Known rows, with every step that occurs:
x -> n -> p -> g -> m: [-0.592,  2.668,  0.313,  4.988, -0.074,  1.426, -4.066,  1.947,  2.812,
  0.046, -0.045,  0.975,  1.596,  2.296,  0.164,  2.851,  0.392,  2.840,
 -2.722, -0.250]
x -> a: [ 3.703,  0.422, -1.702, -2.666, -3.524,  0.809, -0.262,  1.222, -0.777,
  4.262,  3.299, -2.113,  0.474, -1.488, -2.312,  1.639, -1.058, -1.904,
  0.285,  0.561]
x -> n -> m: [ 0.361,  2.447, -1.723,  2.342, -1.480,  0.641, -1.320,  3.292,  2.031,
  0.270, -0.202, -1.976,  2.329,  1.391,  0.915,  1.406, -0.653,  0.454,
 -2.263,  1.097]
p -> n -> m -> x: [-0.722, -0.547,  0.714,  1.715, -3.097, -0.543,  0.731, -0.820,  0.270,
  0.082, -0.121, -0.388,  2.901, -0.921,  0.759, -0.336, -3.840, -0.523,
 -0.312,  0.519]
g -> x: [-1.575, -1.195, -2.456,  1.798, -3.218, -0.512,  1.977, -2.970,  2.415,
  1.213, -0.550,  2.588,  1.069, -1.355, -1.975, -0.228, -0.315, -0.509,
 -1.010,  1.692]
m -> x -> n: [ 0.607, -3.189, -2.987,  1.528,  2.292,  2.855,  2.426, -0.401, -0.248,
 -0.166,  1.627,  0.145,  2.477,  1.667, -4.084, -0.670, -0.488,  2.808,
 -1.220, -0.428]
g -> m: [ 1.589,  2.827, -0.612,  2.389, -4.245, -0.477, -0.368, -2.069, -2.187,
 -2.375, -0.004,  1.381,  0.184, -4.029, -0.490,  1.397,  2.966, -2.298,
 -0.824, -1.037]
x -> p -> n: [-3.151,  1.116, -0.850,  1.359,  0.055, -3.434, -1.650,  0.181,  0.538,
  2.878, -0.682, -1.231, -0.592,  1.933,  1.476, -3.019, -2.070, -0.660,
  1.387,  0.709]
n -> m -> x: [ 0.741,  0.407, -0.438, -2.839,  0.142,  2.135,  0.191,  0.602, -0.410,
 -3.142,  0.000, -1.629,  2.156,  0.742, -2.096,  0.156, -0.592, -1.072,
 -1.067, -0.115]
n -> p: [ 0.229,  2.114, -1.091, -1.514,  2.958, -0.559, -4.177, -1.493,  0.614,
  0.310, -1.726, -1.704, -1.607,  0.947, -1.301,  1.329, -1.067,  1.221,
 -2.095, -1.677]
a -> m -> x -> n -> p -> g: [ 0.682, -0.840,  0.899,  1.032,  3.650,  2.293,  0.427,  0.292, -1.016,
 -4.062, -0.567,  0.640, -1.905,  0.896,  0.323,  1.434,  0.644,  3.142,
 -1.729,  0.731]
n -> x: [ 1.590,  0.871, -0.583,  0.750, -0.483, -2.708,  3.149, -2.560, -1.164,
  1.555, -0.713, -1.045, -1.304, -0.863,  1.672,  3.726, -0.462,  0.741,
 -1.597, -0.948]
m -> x -> p -> n: [-2.922, -2.884, -1.027, -0.406,  3.068,  0.031,  1.289, -0.702, -0.501,
  0.306,  0.598, -0.031,  0.690,  2.425, -1.829, -3.928, -1.873,  1.273,
  1.850, -0.558]
x -> n: [ 1.059,  0.694, -3.056,  4.021, -0.791, -0.171, -0.338,  0.421,  0.777,
  1.585,  0.830, -1.439,  1.458,  1.240, -1.095,  1.352, -0.569,  1.160,
 -1.766,  0.816]
a -> m: [ 2.787,  1.829, -0.089, -0.216, -0.560, -1.547,  0.746, -2.304, -3.765,
 -3.326, -1.418, -1.293, -4.113, -2.896,  1.391,  2.021,  1.768, -1.783,
 -1.391,  0.965]
n -> x -> p -> g: [-1.173,  2.159,  1.441,  1.319,  1.630, -2.714,  0.170,  0.254,  0.724,
  1.630, -0.519, -0.828, -1.092,  3.317,  2.430,  2.703, -0.049,  0.701,
  0.015,  0.206]
a -> m -> x: [ 2.345, -1.197, -0.382, -1.535,  1.772,  0.970,  2.978, -2.354, -4.123,
 -4.698, -0.673, -0.070, -2.814, -2.448, -0.602,  0.498,  1.625, -0.094,
 -0.673,  0.497]
p -> a: [ 3.288, -0.710,  1.476, -0.632, -2.574, -1.461, -3.032, -1.667,  0.910,
  2.864,  0.620, -2.448,  0.267, -2.787, -0.330, -0.095, -0.472, -4.473,
  2.025, -0.365]
p -> a -> m -> x: [ 3.455, -2.872,  2.924, -2.424,  0.378,  0.292, -0.200, -1.599, -1.287,
 -1.072,  0.081, -0.808, -1.720, -4.296,  1.253, -1.236,  0.851, -2.901,
  2.575, -0.507]
g -> x -> p: [-4.108, -0.776, -2.265,  0.192,  0.017, -1.218,  0.501, -0.552,  3.227,
  1.727, -1.064,  2.223,  0.015,  1.753, -0.809, -3.088,  0.162,  0.435,
  0.517,  1.735]
x -> p: [-1.479,  1.943, -1.824, -1.584,  2.510, -1.865, -2.128,  0.631, -0.388,
  0.824, -0.540, -2.256, -1.954,  2.815, -1.064, -2.004,  0.469, -1.152,
  0.870,  0.463]
a -> m -> x -> p -> n: [-0.947, -1.609,  0.461, -1.352,  2.973, -0.472,  2.227, -0.644, -2.724,
 -2.668, -1.230,  0.367, -3.186, -0.736,  1.574, -2.444, -0.017,  0.633,
  1.120,  0.351]

Rows:
[ 1.114, -0.240,  1.971,  2.470, -5.537,  1.430, -0.302, -0.158,  2.569,
  1.078,  2.230,  2.804,  1.320, -0.541, -0.805,  3.621, -0.282, -1.395,
 -0.884,  3.968] => p -> g -> x -> a -> m
[ 1.730, -0.866,  1.567,  1.844, -4.159, -3.282,  4.153, -0.645, -1.215,
  5.007,  0.077,  0.309, -1.452, -3.848,  5.502,  2.691, -3.454,  1.146,
  0.061,  0.587] => p -> n -> x -> a -> m
[ 1.198, -1.549,  2.729, -4.559,  3.984,  0.563, -3.309, -0.512,  0.345,
 -0.420, -2.062, -0.949, -2.754, -2.037,  1.631, -0.968, -0.105,  0.494,
  1.087, -2.366] => n -> p -> a -> m -> x
[ 0.672, -2.086, -0.879, -1.779, -4.036,  0.832,  3.399,  0.323,  1.309,
  2.329,  0.534,  2.837, -0.997, -3.184,  0.437,  0.094, -0.057, -0.119,
  0.127,  2.267] => g -> x -> a -> m
[-2.357, -0.534,  0.133,  1.376, -0.596,  0.424,  1.406, -0.599, -1.623,
 -1.623,  0.082,  3.068,  1.042, -1.524, -0.093, -2.828,  1.725,  0.127,
  1.237, -1.590] => g -> m -> x -> p -> n
[ 0.533,  1.212,  2.222, -0.669,  0.138,  3.151, -4.097,  1.033,  1.214,
 -0.745,  1.143,  1.847,  1.494,  1.190, -2.244,  2.837,  0.145,  1.200,
 -1.364, -1.406] => n -> p -> g -> m -> x -> a
[-1.541, -2.082, -1.776, -2.292,  4.991,  1.442,  0.943, -0.278, -0.900,
 -1.031,  0.720, -0.565,  0.092,  3.321, -3.982, -3.298,  0.268,  0.893,
  1.288, -0.882] => m -> x -> p
[-1.003, -0.330, -0.899,  1.852,  0.965,  2.845,  0.996,  0.146, -0.319,
 -2.213, -0.034,  3.071,  1.440, -1.178, -1.317, -0.444,  2.354,  2.995,
 -0.961, -2.609] => g -> m -> x -> n -> p
[-1.017, -3.357,  0.623, -4.078,  4.027,  1.152, -0.550,  0.399,  0.227,
  0.661,  1.003, -1.232,  0.337,  1.805, -2.335, -4.545, -0.061, -0.746,
  3.474, -1.104] => m -> x -> p -> a
[-1.244,  2.663,  2.107,  2.066,  0.408, -2.459,  0.883,  0.369,  0.397,
  0.238, -0.887,  0.931, -0.594,  2.285,  3.545,  2.721,  1.447,  0.563,
 -0.209, -0.423] => n -> x -> p -> g -> m
[-1.305,  1.181, -0.520, -0.894,  2.711, -3.173,  2.147,  0.175, -0.145,
  2.313, -1.626, -1.294, -2.393,  2.337,  3.061,  1.071, -0.022,  1.628,
  0.524, -0.916] => n -> x -> p
[ 2.031,  0.483,  2.335,  2.827, -4.362,  3.166, -1.115, -0.196, -0.368,
 -1.862,  3.753,  2.648,  3.530, -0.806, -3.470,  3.325,  1.612, -2.052,
 -0.551,  0.739] => p -> g -> m -> x -> a
[-1.448,  3.008,  0.543,  1.074,  1.052, -1.277, -4.569,  0.707,  1.069,
 -0.189,  0.866, -1.456,  0.161,  4.933, -1.339,  0.267,  0.219, -2.225,
  0.093,  1.889] => x -> p -> g
[ 4.601,  0.973, -0.042, -3.442, -2.524,  0.690,  0.856,  1.801, -2.546,
  1.576,  1.752, -1.770, -2.381, -3.038,  0.636,  1.883,  0.203, -1.938,
 -0.190,  1.418] => x -> a -> m
[-0.021,  0.587,  2.054, -3.375,  2.294, -2.185, -3.331,  1.901,  0.226,
  0.758, -1.475, -2.247, -3.205, -0.513,  3.437, -3.274,  1.155, -2.957,
  3.288,  0.465] => x -> p -> a -> m
[-0.182, -0.372,  0.662,  4.707, -3.494, -4.756,  2.964, -3.322, -0.527,
  3.649, -0.821,  0.040,  0.171, -1.865,  3.966,  2.623, -3.790,  0.802,
 -0.940, -0.305] => p -> n -> x
[ 0.850, -0.245, -0.622,  0.987, -1.737,  1.681,  2.266, -2.102, -2.652,
 -3.599,  0.716,  2.533,  1.322, -2.942, -2.636, -0.056,  3.002, -0.848,
 -0.128, -1.950] => g -> m -> x
[-0.173, -1.047,  0.842, -0.268, -3.969,  0.273,  1.177,  1.386,  0.742,
  2.223,  1.317, -0.477,  3.111, -1.430,  0.904, -0.174, -4.402, -0.497,
  0.193,  0.813] => p -> n -> m -> x -> a
[-2.727, -0.577, -2.140,  3.041, -3.376,  0.720,  1.762,  1.796,  4.747,
  1.304, -1.071,  2.316,  2.988,  0.570,  0.585, -0.351, -0.750,  1.693,
 -1.872,  2.247] => g -> x -> n -> m
[-0.353,  1.266, -2.436,  2.220,  2.567,  0.498, -2.664,  1.552,  2.338,
  1.953, -1.044, -1.130,  0.264,  2.542, -0.333,  0.932, -1.124,  3.494,
 -2.488, -0.890] => x -> n -> p
[-0.127, -1.573,  1.032,  0.993,  0.422,  2.452,  0.147,  0.846,  0.763,
 -0.940, -0.001,  2.762,  1.978, -2.322, -0.063, -1.499,  2.101,  2.072,
  0.682, -2.968] => g -> m -> x -> n -> p -> a
[-1.514,  0.283, -0.543, -0.551,  0.693,  1.431,  1.251, -0.164, -1.879,
 -3.082,  0.003,  2.467,  0.342, -0.618, -1.532, -2.368,  3.431, -0.028,
  0.977, -1.858] => g -> m -> x -> p
[ 0.098, -0.930, -0.269, -2.911,  4.529,  0.733,  2.124, -0.470, -3.303,
 -4.175, -1.181, -0.484, -3.700,  0.085,  0.054, -2.158,  1.930,  0.333,
  0.820,  0.238] => a -> m -> x -> p
[-1.046, -0.226,  1.396, -5.044,  1.791,  1.237, -1.998,  3.522,  1.568,
 -1.012, -0.279, -2.147,  1.681,  1.694,  0.320, -2.838, -0.505, -1.858,
  2.190, -0.449] => n -> m -> x -> p -> a
[-1.632,  1.320,  1.066, -2.760,  1.649,  2.154, -2.150,  2.882,  1.218,
 -2.811,  0.297, -1.271,  2.422,  4.233, -1.327, -0.303, -0.247, -1.204,
  0.021,  0.828] => n -> m -> x -> p -> g
[-0.383, -0.318,  1.855, -1.911,  2.034, -3.494,  0.544,  0.869,  1.009,
  3.953, -1.242, -1.497, -1.913,  0.794,  4.500, -0.120, -0.160, -0.077,
  2.323, -1.102] => n -> x -> p -> a
